Each row comes from the steps of one walk. Every step used is in the known rows, and no mark comes twice. Write the walk behind each row, first mark first.
Known rows
L > D > P > E > J: [ 3.884  0.929  0.885  0.224  1.799 -0.942 -0.790 -0.325  1.321 -0.005
  4.915  0.567  0.155 -0.710 -1.704 -1.169  0.628  0.957  0.658 -0.649
  1.122 -1.827  0.160 -1.077  0.589 -1.345 -1.044 -3.530  1.513  6.048]
D > P > E > J: [ 3.849  0.584  1.428  0.183 -0.117 -0.580 -0.346 -0.695  2.256  0.012
  6.622  0.698 -0.024 -0.958 -0.738 -1.126  1.534  0.070  0.838 -0.837
  0.486 -1.298 -0.306 -1.326  0.010 -2.097 -1.585 -3.532  0.517  6.703]
L > D > P > E > F: [ 3.146  0.218 -0.283 -1.030  2.556 -0.266 -0.349 -0.345  0.887 -0.042
  4.550 -1.597  1.147 -0.813 -1.225 -0.439  0.186  0.040 -0.488 -0.650
 -0.118 -2.793  0.102 -1.221  0.670 -1.232 -0.111 -4.991  0.917  1.033]
J > E > P: [ 3.538  0.354  0.059  0.757 -0.305 -0.414 -1.601  0.130 -1.400 -1.059
 -2.916  1.539  0.024 -0.721  0.031  1.725  2.397 -0.552  2.162  0.077
  0.580 -0.351  0.565  1.228  0.260 -1.319  1.291 -2.141  0.034 -3.447]
P > T > L: [-2.645 -0.128 -0.421  1.459 -0.419 -0.489 -0.568 -1.462  0.124 -0.064
  1.843 -0.087 -1.808  0.955  0.359  0.128 -0.201  0.261 -0.651  1.269
 -0.195  0.361 -0.801 -2.262 -0.667  0.676 -0.941  3.975 -0.304 -2.251]
T > L > D > P > E: [ 1.036  0.737  1.225  0.728  1.799  0.372 -0.994 -1.080  1.145  0.386
  2.279 -1.127 -0.003  0.256 -1.247  0.011 -0.403  0.442 -1.852  0.655
 -1.104 -1.737  0.098 -1.416  0.135  0.525  1.079 -2.123  1.767  1.236]
J > E > P > T > L > D > A > U: [-0.882  0.600 -0.593 -1.534  2.023  0.158 -1.480 -0.463 -2.570  0.130
 -4.345  0.174 -0.848 -1.048 -1.762  1.795 -2.208 -0.310  0.683 -4.444
  0.733  0.147  2.157  0.970  0.579  0.685  6.283  6.393  1.229 -5.778]
A > T: [ 2.172 -0.169  0.330  0.666 -2.823 -1.435  0.590  0.127 -0.787  0.940
 -0.412 -0.811  0.570  0.049 -0.060 -1.107  1.182  0.008  1.049  2.630
  1.215  1.906 -1.455  0.696 -0.200 -0.346 -2.503 -1.701 -2.008  3.542]
F > E > P > T: [-1.568 -0.774 -0.165  1.111 -2.378 -0.909 -0.149  0.351 -0.431 -0.446
 -0.019  0.480 -0.309 -1.640  0.479  2.068  0.472 -1.662  2.640 -1.500
  2.282  0.447 -1.071 -2.040 -0.138  1.763 -1.309  0.655 -0.194 -0.801]
E > P > T > L > D > A > U: [-3.344  0.046 -0.602 -0.788  3.409  0.702 -0.597 -0.189 -1.237  1.144
 -1.900 -1.677 -0.514 -0.023 -0.025  1.074 -1.600 -0.340  0.334 -2.044
  0.291  0.293  1.273  0.607  0.095  0.315  4.230  5.286  0.018 -1.372]
J > E > P > T: [ 0.039  0.139 -0.174  0.156 -2.552 -0.943 -1.259 -0.730 -1.155 -1.422
 -2.241  2.169 -0.550 -0.975 -0.477  1.784  1.602 -0.427  2.432 -2.353
  1.968  0.341  0.765 -0.865  0.226 -0.454  0.116  0.613  0.402 -4.570]
J > E: [ 3.034  0.807 -0.347  0.189 -1.712 -1.586 -1.517 -0.234 -1.018 -0.933
 -1.991  0.783 -0.369 -0.137 -1.724  0.778  1.444  0.359  0.810  0.425
  0.848 -0.545 -1.037  0.857  0.504 -0.631 -0.005 -1.115  0.249 -3.930]
T > P > E: [ 0.058  0.357  0.734 -0.534 -1.376 -0.224 -0.949 -1.173  0.537 -0.340
  0.405 -1.528 -1.273  1.276 -1.954  3.987  2.015  0.305 -1.554  3.265
 -1.655  0.901 -0.860  0.264  0.328 -0.427 -2.154 -3.981 -0.235 -1.991]
U > A > T > L > D > P > E > F: [ 2.861 -0.702  0.460 -1.304  1.765  1.235  0.731 -0.129  0.059  1.169
  3.004  1.110  1.096 -0.238 -0.710 -2.414 -2.705 -0.710 -2.335  0.379
 -2.624  0.163  1.594 -0.452  0.184  1.389  2.076 -0.769  1.261  2.024]
M > E > P > T: [-1.980 -0.638 -0.243  0.792 -2.165 -0.405  0.922  0.320 -0.031 -1.639
  1.579 -0.995 -0.241 -1.970  1.278  1.486  1.286 -0.919  2.581  0.283
  0.815  1.033  0.130  0.119 -0.090  0.371 -2.239  2.454 -0.492 -2.105]
A > D > L: [-1.615 -0.078 -0.833  0.534  1.507 -0.957  0.019 -0.865 -0.008  0.581
  0.562 -0.601  1.020 -0.275  2.482 -0.165  1.022  1.320  1.704  3.061
 -0.584  2.429 -0.943  0.131  0.119 -0.262 -0.751  0.364 -3.277 -3.806]
X > F > E: [ 0.876  0.445 -0.397 -0.711 -1.042 -0.599 -0.123  1.722  1.195 -0.531
  2.278  1.289 -0.331 -0.978 -0.247  1.887  1.219 -0.372  0.122  0.935
 -0.221 -1.324 -2.045  0.270 -0.471  1.556 -1.002  1.243 -0.240 -1.802]
J > E > F: [ 4.432  0.234 -1.322 -0.518  0.682 -1.110 -1.094 -0.117 -1.549 -0.765
  0.767  0.733 -0.486 -0.637 -1.874  0.283  1.298 -0.328  1.447  0.896
  0.302 -1.769 -0.223  0.581  0.598 -1.487  1.366 -1.371 -0.288 -5.502]
M > X: [-2.310 -0.509 -1.317  1.778 -0.412  0.305  0.249  1.424 -0.389 -0.566
 -1.174 -1.714  0.279  1.774  0.617  0.325  1.326  0.372  1.113  3.417
  2.113 -1.991 -1.492 -0.145  0.834 -1.273 -2.544 -1.995  0.421  3.685]
M > E: [ 0.867 -0.001 -0.265  1.148 -1.602 -1.265  0.782  0.781 -0.013 -1.347
  1.951 -1.994 -0.365 -0.977  0.023 -0.016  1.013 -0.071  1.745  3.327
 -0.569  0.101 -1.597  1.773  0.229  0.106 -2.196  0.910 -0.604 -1.145]
U > A: [-0.481 -0.072 -0.741 -0.048 -0.128  0.292  0.120  0.964  0.230 -1.076
 -1.601  0.658  0.539  2.401  0.392 -0.058  0.122  0.089 -0.643  3.405
 -1.309  0.005 -1.533  0.991  0.082 -0.057 -1.770 -0.748  0.176  1.623]
T > P > D > L: [-2.928 -0.434  0.722 -0.349 -0.379 -0.100  0.483 -1.920  0.057  0.311
 -2.260 -1.317 -0.910  2.305  2.524  1.139  2.072  0.685 -3.411  0.028
 -0.115  4.251  1.321  1.105 -0.819 -1.133 -1.306 -2.565 -3.232 -3.205]
M > E > P: [ 1.409 -0.464  0.081  1.600 -0.314 -0.179  0.650  1.156 -0.398 -1.186
  0.916 -1.454  0.092 -1.528  1.391  0.979  2.365 -1.033  2.807  3.033
 -0.524  0.068 -0.184  2.062  0.028 -0.684 -1.166  0.022 -0.950 -0.653]
L > D > P > E > F > X: [-0.712 -0.783 -0.423 -0.502  1.815  1.312  1.001 -0.029  0.479 -0.444
  2.999 -0.015  2.216 -0.776 -2.086 -0.887 -1.265  0.521 -0.397 -0.463
  1.451 -2.161 -0.250 -2.025  0.820 -0.842  0.803 -4.664  2.052  1.971]
D > A > T: [ 1.008 -0.178  0.427 -0.903 -3.319 -0.989  1.078 -0.447 -0.784  1.539
 -3.475 -0.003  0.451  0.337 -0.028 -1.902 -0.285  0.009  0.476  0.254
  0.113  0.831  0.982  1.361 -0.073 -0.108 -1.356 -0.183 -0.722  4.972]
T > L > D > P: [ 1.142  0.799  0.606  1.841  2.859  0.162 -0.707 -0.836  0.445  0.105
  1.217 -1.535  0.286  0.662  0.244 -1.296  0.075  0.404 -1.735  0.293
 -0.597 -2.137 -0.081 -0.501 -0.449 -0.697  0.906 -1.451 -0.025  1.419]
X > F > E > J: [ 3.440  0.610 -0.636 -0.461  0.426 -0.796 -0.249  2.147  1.170 -0.257
  5.841  3.637 -1.451 -1.476 -0.918  0.094  1.593 -0.148  2.013 -0.019
  0.385 -1.224 -1.620  0.216 -0.586  0.584 -0.949  2.735  0.120  1.654]
T > P > D > A > U: [-1.316  0.670  1.141 -2.555 -0.721  0.097  0.417 -0.211 -0.677  0.542
 -4.841 -4.398 -1.054  1.469 -0.113  1.388  0.078 -0.093 -3.134 -4.562
 -0.631  3.248  0.642  3.373 -0.227 -1.677  0.888 -1.386 -2.638 -1.055]
P > E > F: [ 2.747 -0.257 -0.924 -0.807  1.361 -0.637 -0.138 -0.265  0.866  0.221
  4.550 -0.936 -0.473 -0.023 -1.328  1.052  0.775 -0.281  0.815  3.960
 -0.690 -0.928 -0.899 -0.943  0.674 -0.671 -0.806 -3.061  0.100 -2.095]

Which walk is each row?
[-1.505  0.443 -0.382 -0.446  1.222  0.113 -1.306 -1.153 -2.183  0.040
 -5.889  2.774 -1.301 -0.484 -1.092  1.013 -2.019  0.048  0.469 -4.086
 -0.054 -1.238  4.308 -0.275  0.265  0.914  3.962  5.228  2.958 -4.941] => J > E > P > T > L > D > A
[-2.068  0.286  0.822  1.216 -1.076  0.188 -0.179 -2.290  1.779 -0.336
  2.895 -0.903 -0.444  0.135  0.820 -1.409  0.362 -0.228 -1.402 -2.617
 -0.260 -0.700 -0.250 -2.591 -1.204 -0.420 -0.796  1.505 -0.691  0.491] => D > P > T > L
[-4.876 -1.689 -0.459 -0.613  0.758  1.708  1.579  2.286  0.800  0.293
 -1.541  1.181  0.439  0.120  4.863  1.699  1.162 -0.706 -0.210 -1.543
  2.736  1.056  1.559  0.383 -0.490  0.971  0.393  1.027 -0.256 -1.710] => M > X > F > E > P > D > L
[-3.674  0.456 -1.015 -1.260  1.956 -0.591 -0.404 -0.751 -1.210  1.104
 -1.205 -2.486 -0.950  0.801 -1.663 -0.021 -2.841  0.692 -0.913 -1.701
  0.323  0.285 -0.186  0.216  0.308  0.852  2.983  6.428  0.358 -0.315] => P > T > L > D > A > U
[-1.796  0.694  0.616  0.206 -2.418 -0.922  0.019 -1.272  1.616 -0.953
  1.538 -2.034  0.996 -1.986  1.198 -0.945  0.039  0.333  1.157 -4.818
  0.283  0.783 -0.843 -2.066 -0.263 -0.716 -2.621 -1.175 -2.031 -1.789] => A > D > P > T
[-0.019 -0.052  0.895 -0.743 -0.025  0.588  0.521  0.203  0.333  0.576
 -5.746 -0.690 -0.712  0.866  2.727 -0.236  0.040 -0.652 -0.405 -2.920
  0.635  1.104  3.033  1.771 -0.374 -1.132  0.182 -2.353 -0.392  0.983] => E > P > D > A
[ 0.153  0.371  1.232 -2.262 -2.942 -0.648  0.466 -1.021 -1.302  1.511
 -4.878 -0.586 -0.393  0.440 -2.880  1.850 -1.163  0.946 -1.924  0.274
 -1.327  1.748  2.412  1.522  0.736  1.045 -0.960 -2.052  1.247  1.683] => L > D > A > T > P > E
[ 0.118 -0.501  0.613 -0.585 -3.443  0.227  0.969  0.241 -1.226 -0.033
 -3.077  0.100  0.079  1.805  0.078  0.414  0.768 -0.217 -1.992  1.700
 -2.318  3.629 -0.573  2.306 -0.237  0.107 -2.385 -1.414 -1.830  1.693] => U > A > T > P
[ 1.716  0.001 -0.119 -0.301  0.341  0.568 -0.152  2.118  1.237 -0.516
  1.191  1.771 -0.014 -1.439  1.213  2.778  2.573 -1.424  1.444  0.091
 -0.456 -1.061 -0.752  0.713 -0.566  0.828  0.192  0.057 -0.265 -1.767] => X > F > E > P
[ 3.857  0.861  0.964  1.134  3.573  0.022 -1.160 -0.643  0.947  0.664
  5.912  1.047 -0.960 -0.293 -1.641 -1.333 -0.404  0.545 -0.458  0.237
 -0.651 -1.680  1.106 -1.414  0.020 -0.444  1.281 -0.618  1.786  4.397] => T > L > D > P > E > J
[-3.170  0.329  0.236 -0.590 -2.494  0.463  0.779 -0.509  1.820 -1.636
 -0.334 -0.273  1.456 -0.708  1.702 -1.695 -1.516  0.186  0.065 -4.589
 -1.456  1.603 -0.915 -1.187 -0.089  0.384 -2.359  0.175 -1.004 -1.148] => U > A > D > P > T
[-2.702 -0.527 -1.106 -0.258  1.381  0.426  0.724 -0.115  0.115 -0.028
 -1.402  1.313  1.696  1.048  3.001 -0.999 -0.587  1.267  0.885  3.581
 -1.973  2.968 -0.871  0.834  0.160  0.793 -0.384  1.868 -2.241 -3.579] => U > A > D > L
[-2.600  0.247 -1.524 -0.058  0.404  1.080  0.695  2.295  1.488 -1.002
  0.458  0.143  0.126  1.347  0.858  1.104  2.480  0.876 -0.284  2.865
  0.826 -2.644 -1.158  0.679  0.145 -1.492 -2.014 -0.237  1.091  1.427] => M > X > F
[ 1.613 -0.571  0.175  1.727 -0.305 -0.156 -0.624  1.285 -0.768 -0.029
 -0.514  0.308 -0.044 -0.874  0.827  1.933  1.316 -1.967  2.518  0.832
  0.954 -0.576 -1.372 -0.115 -0.063  1.056 -0.053 -1.650 -0.833  0.181] => F > E > P
[-3.936  0.383 -0.953  0.004  1.039 -0.406 -0.326 -1.473 -0.656  0.798
 -2.396  0.418 -1.469  1.512 -1.047 -0.257 -2.592  0.977 -1.055 -0.570
 -0.506 -1.055  1.870 -1.010 -0.116  1.403  0.574  5.234  2.118  0.253] => P > T > L > D > A
[-0.387  0.484 -0.406 -1.369  0.274 -0.450 -0.005  0.268 -0.062  0.597
 -1.205 -2.768  0.616  0.377 -0.757 -0.293  0.173  0.173  0.371 -0.118
  0.440  0.022 -1.669  2.348  0.482 -1.272  1.444  0.834 -1.425  1.754] => D > A > U
[ 1.714  0.993  1.069  1.039 -0.568 -0.386 -0.301 -0.410  1.303 -0.573
  0.798 -1.903  1.447 -1.436  1.632 -0.833  0.971  0.318  0.921 -2.179
 -0.878  0.020 -1.229 -0.152 -0.129 -1.506 -1.462 -3.855 -2.423 -0.166] => A > D > P
[-0.305  0.485 -0.502  0.582  3.131  0.143 -0.779 -0.424 -0.796  1.215
 -3.116 -0.237 -0.858  1.689 -0.731 -0.717 -1.630  0.745 -1.103  1.910
 -1.543 -1.689  1.528  0.953  0.063  0.537  1.693  2.310  1.465  1.049] => T > L > D > A
[-3.108 -1.238  1.115 -1.841 -3.202  0.382  1.908 -1.088 -0.999  0.674
 -4.767  0.426  0.212  2.405  3.176 -0.784 -0.123  0.327 -3.882 -0.174
 -0.663  6.763  1.945  2.216 -1.036  0.454 -1.302 -0.599 -3.063 -0.291] => U > A > T > P > D > L
[ 0.970 -0.873 -1.830  0.027 -0.333  0.647  0.057  0.541 -2.089 -1.084
 -0.650  2.808  0.560 -0.207 -2.283 -0.235 -0.656  0.101  1.820  0.409
  1.728 -0.714 -0.595 -0.267  0.637 -1.174  1.909 -0.674  1.018 -4.421] => J > E > F > X
[ 0.649  0.603  0.677 -0.071 -0.310  0.903  0.444  0.535  1.476 -1.207
 -0.990 -0.403  2.017 -0.163  1.999 -1.754 -0.457  0.056  0.272 -1.725
 -2.386  0.572 -1.269  0.628  0.139 -0.433 -1.090 -2.629 -1.224  0.469] => U > A > D > P
[ 0.736 -0.284 -1.382  0.431  0.263  0.335  0.421  3.750  0.245 -0.197
  4.247  3.135 -1.232 -0.282 -0.235  0.390  0.955 -0.192  1.964  0.362
  1.890 -2.753 -1.269 -0.147  0.252  0.088 -1.334  2.288  1.589  4.383] => M > X > F > E > J
[ 0.003  0.500  1.201 -1.049 -1.059  0.757  0.319  0.138  2.467 -0.965
  0.228 -0.217  1.666 -0.214  0.630 -0.773 -1.448  0.187 -0.540 -0.852
 -2.803  1.267 -1.048 -0.242  0.704  0.666 -1.124 -3.332  0.455 -0.613] => U > A > D > P > E
[ 0.589 -0.226  1.584 -0.725 -2.243 -0.131  1.034 -0.658 -0.731  2.443
 -5.061 -0.035 -1.542  1.319  1.646 -2.331 -2.402 -0.143 -2.325 -2.057
 -0.179  3.015  2.692  1.285 -0.942  1.049  0.751  2.193 -0.657  1.843] => P > D > A > T > L
[-2.286 -0.209 -1.253  0.238 -1.188  0.311  0.649  2.968  0.471 -0.550
  0.832  0.550 -0.218 -0.139  0.201  1.695  0.822 -0.178  0.338  1.694
  1.455 -2.696 -1.907  0.137  0.266  1.075 -1.353  0.993  1.619  0.531] => M > X > F > E
[ 2.456  0.276  1.413  1.211 -0.135 -0.278  0.201 -0.697 -0.587  1.349
  0.372 -1.266  0.774 -0.330  0.351 -2.417 -0.293  0.242 -1.436 -0.432
  0.016  0.155  0.551 -0.141 -0.583 -0.035  0.708 -1.210 -0.875  3.918] => A > T > L > D > P
[ 0.196 -0.007  0.008  0.956 -0.200  0.058 -1.561 -1.281 -1.226 -0.588
 -1.787  2.141 -1.864 -0.486 -0.112  2.005  0.758 -0.604  0.975 -1.606
  0.163  0.384  1.398 -1.174 -0.455  0.505  2.394  3.479  0.746 -7.176] => J > E > P > T > L
[ 1.194 -0.057  1.074  0.463  0.155  1.073  0.593  0.101 -0.406  0.599
 -1.539  0.237  1.378  0.993  1.054 -3.639 -1.940  0.056 -2.724 -0.749
 -1.606  0.669  0.660  0.698 -0.400  1.000  0.670  0.363  0.079  4.485] => U > A > T > L > D > P
[-2.648 -0.618 -0.347  0.562  1.021  0.242 -0.498 -0.450 -1.250  1.090
 -3.496  1.554 -1.355 -0.646 -0.222  1.194 -3.125 -1.311  0.771 -3.034
  0.035 -1.255  2.318 -1.249 -0.095  3.388  2.712  5.163  2.275 -1.512] => F > E > P > T > L > D > A
[-1.762 -0.156 -0.549 -0.834 -1.622 -0.031  0.116  1.209  1.473 -0.773
  2.125  1.782 -0.532 -2.163  0.840  2.623  1.534 -1.028  1.184 -2.196
  0.907 -0.193 -0.338 -1.276 -0.888  1.692 -0.905  2.549  0.248 -3.591] => X > F > E > P > T
[-0.221  0.783 -0.568 -0.495  4.193  0.107 -0.880  0.234 -1.336  1.297
 -1.792 -2.414 -0.574  1.282 -1.123 -0.153 -1.876  0.502 -0.810  1.057
 -0.664 -0.720 -0.481  2.183  0.485  0.116  4.187  3.882 -0.129  0.230] => T > L > D > A > U
[-1.384 -1.417 -1.644  0.668  0.956  1.043  1.203  0.778 -0.771 -0.295
  2.422  0.740  0.899  0.505 -0.689 -0.830 -0.030  0.113  1.424  2.704
  1.284 -0.491 -1.794 -0.819  0.191 -1.497 -0.257 -1.629 -0.446  0.809] => E > F > X
[-2.932  0.290 -1.078  1.491  1.335 -1.011 -1.061 -1.175 -0.851  0.113
  0.546 -0.601 -1.456  1.133 -0.815  0.473 -1.234  0.640 -0.671  1.914
  0.541 -0.300 -0.363 -1.875 -0.211  1.261 -0.615  3.427  0.653 -2.384] => P > T > L > D
[ 1.303  0.919  0.558  0.968  0.961 -0.801 -0.350 -0.135  0.496 -0.632
  0.226 -2.233  1.490  0.028  0.211 -1.338  1.039  0.589 -0.846 -0.924
  1.246 -2.410 -0.487 -0.105  0.023 -1.442 -1.300 -4.272 -0.329  4.021] => L > D > P
[-0.451 -1.162 -0.015 -0.574  0.008  1.796  1.417 -0.364  1.497 -0.348
  4.315  0.110  2.032 -0.722 -1.423 -1.104 -0.488 -0.110 -0.236 -1.038
  0.815 -1.746 -0.814 -2.288  0.196 -1.349  0.358 -4.199  1.235  1.185] => D > P > E > F > X
[ 3.936 -0.081  1.449 -0.201  0.714  0.699  0.252  0.076  0.342  1.250
  3.052  3.357 -0.035  0.217 -1.069 -3.099 -2.594  0.294 -1.205 -0.304
 -1.669  0.927  1.364 -0.385 -0.026  1.328  0.988  0.929  2.005  6.835] => U > A > T > L > D > P > E > J
[ 0.493 -1.461  0.560 -0.172  0.809  1.825  1.341 -0.349 -0.596  1.524
  3.330  1.164  1.529 -0.879 -1.410 -2.494 -2.973  0.012 -1.307 -0.419
  0.545  0.279  0.724 -2.139  0.133  0.910  2.580 -1.185  1.340  2.306] => A > T > L > D > P > E > F > X
